Each row was made from one small tree. Brackets hold a mark, then the marks that hang from it, in alphabetical order. Every link used is in the known rows. Write each row's tree.
Known rows:
[filog sifipe [tibazam [totupi rodivip ziviso]]]: -4.11 1.78 0.53 1.70 -0.63 3.52 -0.23 -3.09 -3.20 -1.65 -0.26 2.38 -2.27 0.53 -0.80 0.82 -1.54 -3.59 2.45 2.74 4.56 2.81 -4.03
[rodivip mamok totupi]: 1.48 2.57 -3.63 2.78 1.84 -0.11 -0.86 3.74 1.75 -3.01 -0.27 -1.52 1.64 0.64 3.18 -1.19 0.55 0.89 1.56 -0.83 -3.42 0.57 -6.18
[tibazam [totupi [rodivip [mamok sifipe]] ziviso]]: -3.06 2.10 0.42 0.33 1.83 5.15 -0.38 4.10 -3.00 0.19 0.60 1.38 0.67 -0.16 1.05 0.76 0.41 -2.03 2.52 2.23 -3.73 2.79 -3.70
[risig [filog sifipe]]: 0.59 -2.60 3.19 0.83 -1.25 -1.62 2.29 2.88 1.32 1.53 -0.44 -0.07 0.25 -1.06 -1.54 -0.38 -1.37 4.25 0.03 -0.72 5.46 0.27 -1.43
[mamok [sifipe [filog diso [tibazam totupi]]]]: 0.45 -0.78 -2.58 -2.69 -2.29 0.64 1.21 -2.19 -3.26 0.27 0.45 -0.79 -2.00 0.75 0.79 -0.37 0.43 -0.63 0.40 0.80 0.41 -1.28 3.99
[ziviso retobuz]: 0.96 -1.44 2.31 2.68 3.04 -1.92 -0.58 2.21 -0.79 3.25 0.67 0.82 -0.40 -1.27 0.37 3.23 0.59 0.31 -0.96 -0.69 -1.96 -2.09 -2.43
[tibazam [totupi ziviso]]: -2.44 0.94 0.63 1.51 2.86 2.02 -0.51 1.26 -1.15 -0.39 1.54 0.07 -2.38 1.06 0.30 2.14 0.41 -2.34 2.02 1.95 -1.16 -0.56 -2.62
[totupi rodivip]: 1.81 -1.51 1.79 2.09 -0.87 -0.94 1.68 0.64 -0.56 2.77 -1.59 -0.33 1.38 -1.90 -1.55 1.95 1.60 -2.98 -0.10 -0.82 -0.67 1.40 -2.84
[filog diso]: 2.79 -2.98 -0.44 1.30 0.85 -3.13 0.13 -2.28 1.92 1.53 -0.56 -2.16 0.76 -0.22 -0.57 0.44 1.68 -1.70 -1.20 -3.33 -0.54 -0.35 1.15
[sifipe [filog diso tibazam] mamok]: 1.06 -0.12 -1.25 -2.71 -3.93 -1.19 -1.81 -4.67 2.55 -0.87 0.81 0.40 1.67 0.18 -1.27 -0.45 1.69 -2.55 -2.09 -0.82 -1.38 -3.50 5.51
[diso retobuz]: 1.48 -0.96 0.38 1.56 5.38 -2.52 0.22 -0.28 0.08 1.55 -1.88 -1.80 -2.21 -0.90 -0.37 0.76 -0.30 1.38 -1.07 -0.78 -0.62 1.55 -0.13
[risig [filog diso sifipe]]: 1.69 -2.83 2.52 0.31 -1.35 -3.27 1.52 0.42 2.15 1.75 -0.18 -0.63 0.99 0.29 -1.86 -1.47 -0.95 3.08 -1.22 -2.98 5.68 -0.05 1.35
[totupi rodivip [ziviso retobuz]]: -2.72 0.48 4.68 1.23 2.10 2.25 -0.91 3.26 -2.08 3.03 1.71 0.84 -0.01 -1.36 -0.52 2.34 0.81 -2.98 -0.64 1.84 -3.02 0.58 -3.88
[risig [filog [diso retobuz] [sifipe mamok]]]: 1.15 -0.54 3.22 -0.76 1.34 -3.79 -0.41 -0.07 3.80 0.97 -0.82 0.78 1.50 0.60 -2.10 -2.43 -2.82 5.13 -2.04 -3.33 4.05 0.25 5.29
[rodivip [mamok [sifipe filog]] [totupi ziviso]]: -1.77 3.17 -3.61 -1.24 -0.34 5.86 0.04 7.78 0.04 -3.07 2.21 -1.45 -0.79 1.67 4.06 -2.76 -0.64 3.11 2.32 3.76 -6.00 1.09 -4.19
[risig [filog diso [sifipe mamok]]]: 0.94 -1.80 3.39 -0.40 -2.43 -2.91 0.23 0.94 4.62 0.93 0.36 1.01 3.35 0.37 -1.94 -1.28 -1.40 3.23 -1.15 -3.43 3.43 -1.21 3.47
[risig [filog tibazam]]: -0.41 -2.63 2.89 -1.21 -0.44 -2.16 1.33 -1.37 -0.60 -0.92 -1.28 -2.44 -0.10 -1.89 -1.03 0.12 1.23 0.62 -1.23 0.95 4.66 -0.54 -0.96
[mamok [sifipe [filog diso tibazam]]]: 1.02 -2.64 -1.96 -3.12 -3.22 0.12 1.45 -1.88 -1.91 0.91 -0.02 -2.25 -1.22 -0.58 0.43 -0.74 1.01 -0.10 -0.63 0.45 -0.16 -0.23 3.37
[mamok sifipe]: 1.30 -3.43 1.04 0.42 -0.65 0.05 2.54 3.17 -0.33 2.07 -0.48 -1.45 -0.05 -1.31 0.98 1.47 0.35 1.93 1.57 -0.08 -2.48 1.80 -1.50
[sifipe filog mamok]: 1.29 0.13 0.21 -0.99 -3.46 0.25 0.15 1.38 2.95 1.18 1.51 1.63 1.50 -0.35 -1.30 1.14 0.80 0.49 -0.45 0.70 -3.86 -3.73 2.39
[risig filog]: 1.26 -2.77 3.34 -0.11 0.14 -2.53 2.01 2.71 1.00 1.41 -0.29 -1.97 0.86 -1.54 -1.34 0.48 0.67 2.20 -0.94 -0.40 2.56 -1.08 -0.97
[filog sifipe [tibazam totupi]]: -1.39 0.13 -1.24 2.80 -0.05 0.18 0.07 -4.20 -2.19 -1.76 -1.09 2.07 -2.32 0.18 0.05 1.47 -1.28 -1.17 2.38 0.65 5.51 1.00 -2.82
[totupi rodivip ziviso]: -1.88 -0.51 2.99 0.60 0.31 2.61 0.59 1.65 -0.83 1.30 0.18 -0.82 0.12 -1.13 -1.29 1.11 1.39 -3.53 0.61 2.11 -2.33 2.22 -3.50
[mamok [sifipe filog]]: 1.61 -2.66 -0.57 -1.83 -2.60 1.35 3.12 3.99 -0.93 2.72 0.80 -1.06 -1.21 -0.85 0.57 0.70 0.32 2.35 0.71 1.68 -2.58 -0.50 0.60
[tibazam [totupi rodivip]]: 0.95 1.25 0.75 2.89 0.67 -0.74 1.22 0.53 -2.28 2.00 -0.57 1.58 0.25 -0.57 -0.96 2.43 0.74 -3.35 1.25 -0.53 0.14 -0.20 -1.83
[filog diso [sifipe mamok] [tibazam totupi]]: -0.71 1.23 -0.89 1.24 -1.68 -1.04 -1.64 -6.18 1.50 -2.27 -0.29 3.29 0.85 1.57 -0.59 0.28 -1.36 -2.34 0.81 -2.49 3.60 -0.47 2.48

Which tree is each row?
-2.94 3.02 -0.82 0.80 3.22 4.28 -1.45 8.27 -0.61 -2.07 2.37 -0.55 0.07 1.40 4.92 -1.23 -1.43 3.53 2.06 1.98 -7.08 1.32 -6.03 -> [rodivip [mamok sifipe] [totupi [ziviso retobuz]]]
-3.61 3.71 1.39 1.69 4.81 3.71 -2.86 3.66 -3.06 1.13 1.54 3.04 0.29 0.05 1.19 2.49 0.45 -3.18 0.73 1.58 -3.42 0.12 -4.43 -> [tibazam [totupi [rodivip mamok] [ziviso retobuz]]]
1.09 -0.28 -0.95 -0.93 -2.28 2.66 1.53 4.49 -1.33 2.34 -0.63 0.47 2.36 -2.07 0.45 0.07 1.25 -0.35 0.47 0.78 -3.58 2.09 -1.86 -> [totupi [rodivip [mamok [sifipe filog]]]]
-2.21 4.22 -1.38 2.17 4.59 2.96 -2.83 5.77 0.64 -2.61 2.13 -0.29 0.05 1.25 3.73 -0.76 -0.46 1.13 0.78 1.52 -5.50 -0.09 -6.80 -> [rodivip mamok [totupi [ziviso retobuz]]]
-2.17 0.78 1.55 0.65 1.69 3.84 -1.10 2.39 0.12 0.02 -0.15 -0.36 2.00 -1.52 0.01 0.17 2.06 -3.40 0.64 1.81 -4.03 3.30 -5.49 -> [totupi [rodivip mamok] ziviso]
0.41 -2.44 -1.15 -2.34 -3.26 1.66 2.45 0.17 -2.54 0.87 -0.15 -1.48 -1.70 -1.54 0.80 0.25 0.69 1.05 0.64 2.60 -0.73 0.05 0.60 -> [mamok [sifipe [filog tibazam]]]
-2.45 2.07 1.73 1.49 1.34 2.80 0.33 1.50 -2.62 0.94 0.87 1.04 -0.98 0.28 -0.85 2.26 0.48 -4.06 1.71 1.93 -1.09 0.82 -2.94 -> [tibazam [totupi rodivip ziviso]]
2.28 2.24 -5.48 -0.66 -1.12 1.53 0.34 4.73 0.77 -1.43 1.03 -1.60 1.16 1.72 3.65 -3.34 -0.11 2.92 0.88 -0.92 -4.83 0.12 -0.74 -> [rodivip [mamok [sifipe [filog diso]]] totupi]
-1.60 2.92 0.38 2.79 2.65 1.34 -0.74 4.78 -0.61 -1.22 2.73 -1.02 -2.17 1.81 2.71 -0.07 -1.05 0.88 0.71 1.78 -3.75 -1.30 -4.78 -> [rodivip [totupi [ziviso retobuz]]]
2.39 -2.80 -1.62 -2.17 -2.96 -0.17 2.21 1.74 -0.17 3.01 0.77 -1.50 -0.51 0.10 0.36 -0.58 0.89 1.58 -0.25 -0.79 -2.35 -0.84 3.45 -> [mamok [sifipe [filog diso]]]
1.08 -1.23 -1.31 -0.24 4.29 -3.85 -1.67 -7.29 -0.72 -1.26 -2.75 -2.96 -1.79 -0.38 -0.59 -1.21 0.72 -1.93 -2.54 -2.14 1.93 1.67 2.71 -> [filog [diso retobuz] tibazam]
0.09 -1.46 1.59 -1.25 2.10 -3.55 -0.11 -4.23 -0.18 -0.72 -2.28 -1.78 -1.41 -0.04 -1.80 -2.71 -1.99 3.23 -2.34 -1.78 8.25 1.51 2.87 -> [risig [filog [diso retobuz] sifipe tibazam]]
-0.59 1.26 -2.66 1.70 4.06 -2.32 -1.75 -7.25 -1.79 -1.35 -2.23 0.78 -3.32 1.40 -0.25 -0.98 -2.47 -0.51 -0.30 -2.24 6.25 1.87 2.67 -> [filog [diso retobuz] sifipe [tibazam totupi]]
0.36 -1.81 4.35 0.20 -2.45 -1.36 1.28 3.41 3.96 0.79 0.33 1.68 2.60 -0.33 -2.13 -0.14 -1.79 4.61 0.15 -0.83 3.43 -0.65 0.18 -> [risig [filog [sifipe mamok]]]
0.96 1.57 -3.31 1.68 0.58 1.20 0.90 5.87 0.92 -2.29 -0.59 -1.32 1.38 0.70 4.25 -1.48 -0.48 3.22 2.55 -0.40 -4.62 2.52 -4.92 -> [rodivip [mamok sifipe] totupi]
1.70 -1.36 0.34 1.67 -2.27 -2.02 -1.03 -1.90 5.25 0.70 0.09 2.25 2.82 0.85 -1.17 -0.45 -1.04 0.66 0.08 -3.99 0.14 -0.18 2.12 -> [filog diso [sifipe mamok]]
0.35 1.77 -2.18 -2.08 -2.85 -0.55 -1.85 -4.90 1.01 -1.41 1.37 1.97 0.72 1.36 -0.99 0.47 1.11 -3.13 -0.82 -0.67 -0.98 -4.42 5.97 -> [sifipe [filog diso [tibazam totupi]] mamok]
0.96 1.15 -1.34 -2.90 -0.25 -2.01 -2.47 -5.56 1.59 -0.57 -0.31 0.03 -0.08 0.55 -1.29 -1.22 0.28 -1.02 -3.43 -0.45 -0.93 -2.35 6.96 -> [sifipe [filog [diso retobuz] tibazam] mamok]
3.00 -0.49 -2.40 -1.06 2.39 -2.41 -0.14 -1.66 0.01 2.70 -0.27 -1.77 -2.15 0.33 -1.45 -1.06 0.45 0.71 -2.73 -1.31 -0.20 -1.64 5.03 -> [sifipe [filog [diso retobuz]]]
-0.04 0.15 -0.35 -2.00 -4.41 0.05 -0.86 -2.31 1.61 -1.17 0.54 0.99 0.90 -0.60 -1.03 0.63 1.13 -1.48 -0.79 1.89 -1.77 -3.02 2.12 -> [sifipe [filog tibazam] mamok]
-1.91 1.22 -0.12 1.95 -1.56 0.66 -1.15 -3.77 0.54 -2.47 -0.53 4.41 0.09 0.53 -0.31 1.58 -2.00 -0.93 2.37 -0.06 3.01 -0.13 -0.85 -> [filog [sifipe mamok] [tibazam totupi]]
-0.03 0.85 -2.82 -0.75 -1.12 0.60 0.41 -2.83 -3.22 -0.72 0.24 0.23 -2.96 -0.01 -0.56 1.42 1.22 -2.13 0.18 2.62 1.80 -2.99 0.21 -> [sifipe [filog [tibazam totupi]]]
-2.70 0.01 1.94 -0.71 0.42 5.09 0.01 4.48 -1.13 0.44 -0.30 -0.59 2.00 -1.69 1.05 -0.38 1.22 -1.07 1.42 2.43 -5.10 4.55 -4.67 -> [totupi [rodivip [mamok sifipe]] ziviso]
0.68 -1.63 1.88 -2.26 3.35 -4.59 -0.19 -4.40 -0.57 -0.71 -2.21 -3.62 -1.12 -0.72 -1.48 -1.95 0.14 1.11 -3.46 -1.73 5.32 0.38 4.09 -> [risig [filog [diso retobuz] tibazam]]
-2.06 0.38 2.76 -0.30 -2.06 -0.67 -0.03 -1.18 0.73 -2.18 0.02 2.80 0.90 0.43 -1.41 0.44 -2.00 2.23 0.93 0.33 6.12 -1.05 0.78 -> [risig [filog [sifipe mamok] [tibazam totupi]]]
0.19 -1.15 0.15 0.56 -2.80 -1.80 -2.00 -6.38 3.61 -1.90 -0.96 1.33 2.07 0.16 -1.05 -0.72 -1.06 -1.38 -0.17 -2.95 2.61 0.40 1.86 -> [filog diso [sifipe mamok] tibazam]
2.26 -2.02 -1.74 -2.43 0.49 -0.93 1.59 1.08 -1.00 2.98 -0.30 -2.24 -2.09 0.39 0.40 -1.20 -0.24 2.90 -1.32 -0.57 -1.92 0.40 5.15 -> [mamok [sifipe [filog [diso retobuz]]]]
2.75 -0.21 -0.67 -1.44 -3.23 -1.60 -1.01 -1.16 4.14 1.48 1.97 1.04 2.51 0.54 -1.51 -0.07 1.22 -0.73 -1.84 -1.88 -3.57 -3.95 5.31 -> [sifipe [filog diso] mamok]
0.32 2.62 -5.20 -1.12 -1.79 2.71 0.72 3.52 -1.11 -3.52 -0.01 -1.65 0.14 0.79 3.94 -2.65 0.16 2.22 1.72 2.11 -3.05 0.80 -3.31 -> [rodivip [mamok [sifipe [filog tibazam]]] totupi]
-2.89 2.98 0.09 1.46 2.78 3.91 -1.47 1.94 -1.74 -0.69 0.43 1.47 0.59 0.00 0.24 1.34 0.92 -3.60 1.57 1.90 -2.65 1.73 -4.54 -> [tibazam [totupi [rodivip mamok] ziviso]]
1.44 0.04 0.17 1.39 2.11 -2.69 -1.64 -2.60 4.08 1.10 -1.00 2.17 0.84 1.20 -1.32 -1.57 -2.89 2.39 -1.18 -3.81 0.38 1.17 4.45 -> [filog [diso retobuz] [sifipe mamok]]
-0.10 0.48 0.87 -1.81 4.51 -3.93 -0.74 -4.24 -2.04 -1.17 -1.63 -2.04 -2.05 0.47 -1.15 -1.08 -0.24 0.37 -2.72 -1.58 6.01 -0.57 4.53 -> [risig [filog [diso retobuz] [tibazam totupi]]]
0.66 -2.40 -1.11 1.30 -1.06 -1.89 -0.47 -6.75 0.73 -1.39 -1.65 -0.90 -0.31 -0.05 -0.69 -0.81 -0.17 -1.74 -0.27 -2.39 5.13 1.67 -0.12 -> [filog diso sifipe tibazam]
-0.65 -0.41 -1.90 -1.80 -2.29 1.86 1.95 0.16 -4.06 0.23 0.49 -0.06 -2.68 0.05 1.22 0.89 0.20 -0.01 1.52 2.62 0.01 -0.72 1.13 -> [mamok [sifipe [filog [tibazam totupi]]]]
-0.86 -0.45 1.70 -0.56 0.53 -1.47 1.02 -1.23 -2.33 -1.67 -0.66 -1.15 -1.10 -0.78 -0.76 0.90 0.52 0.03 0.12 0.87 5.59 -1.33 -0.39 -> [risig [filog [tibazam totupi]]]
-0.54 3.04 -0.47 -1.67 -4.07 1.16 -0.45 -2.73 -0.94 -0.64 0.70 3.29 0.97 -0.07 -1.41 1.81 0.63 -3.59 -0.08 1.96 -1.03 -3.12 2.48 -> [sifipe [filog [tibazam [totupi rodivip]]] mamok]
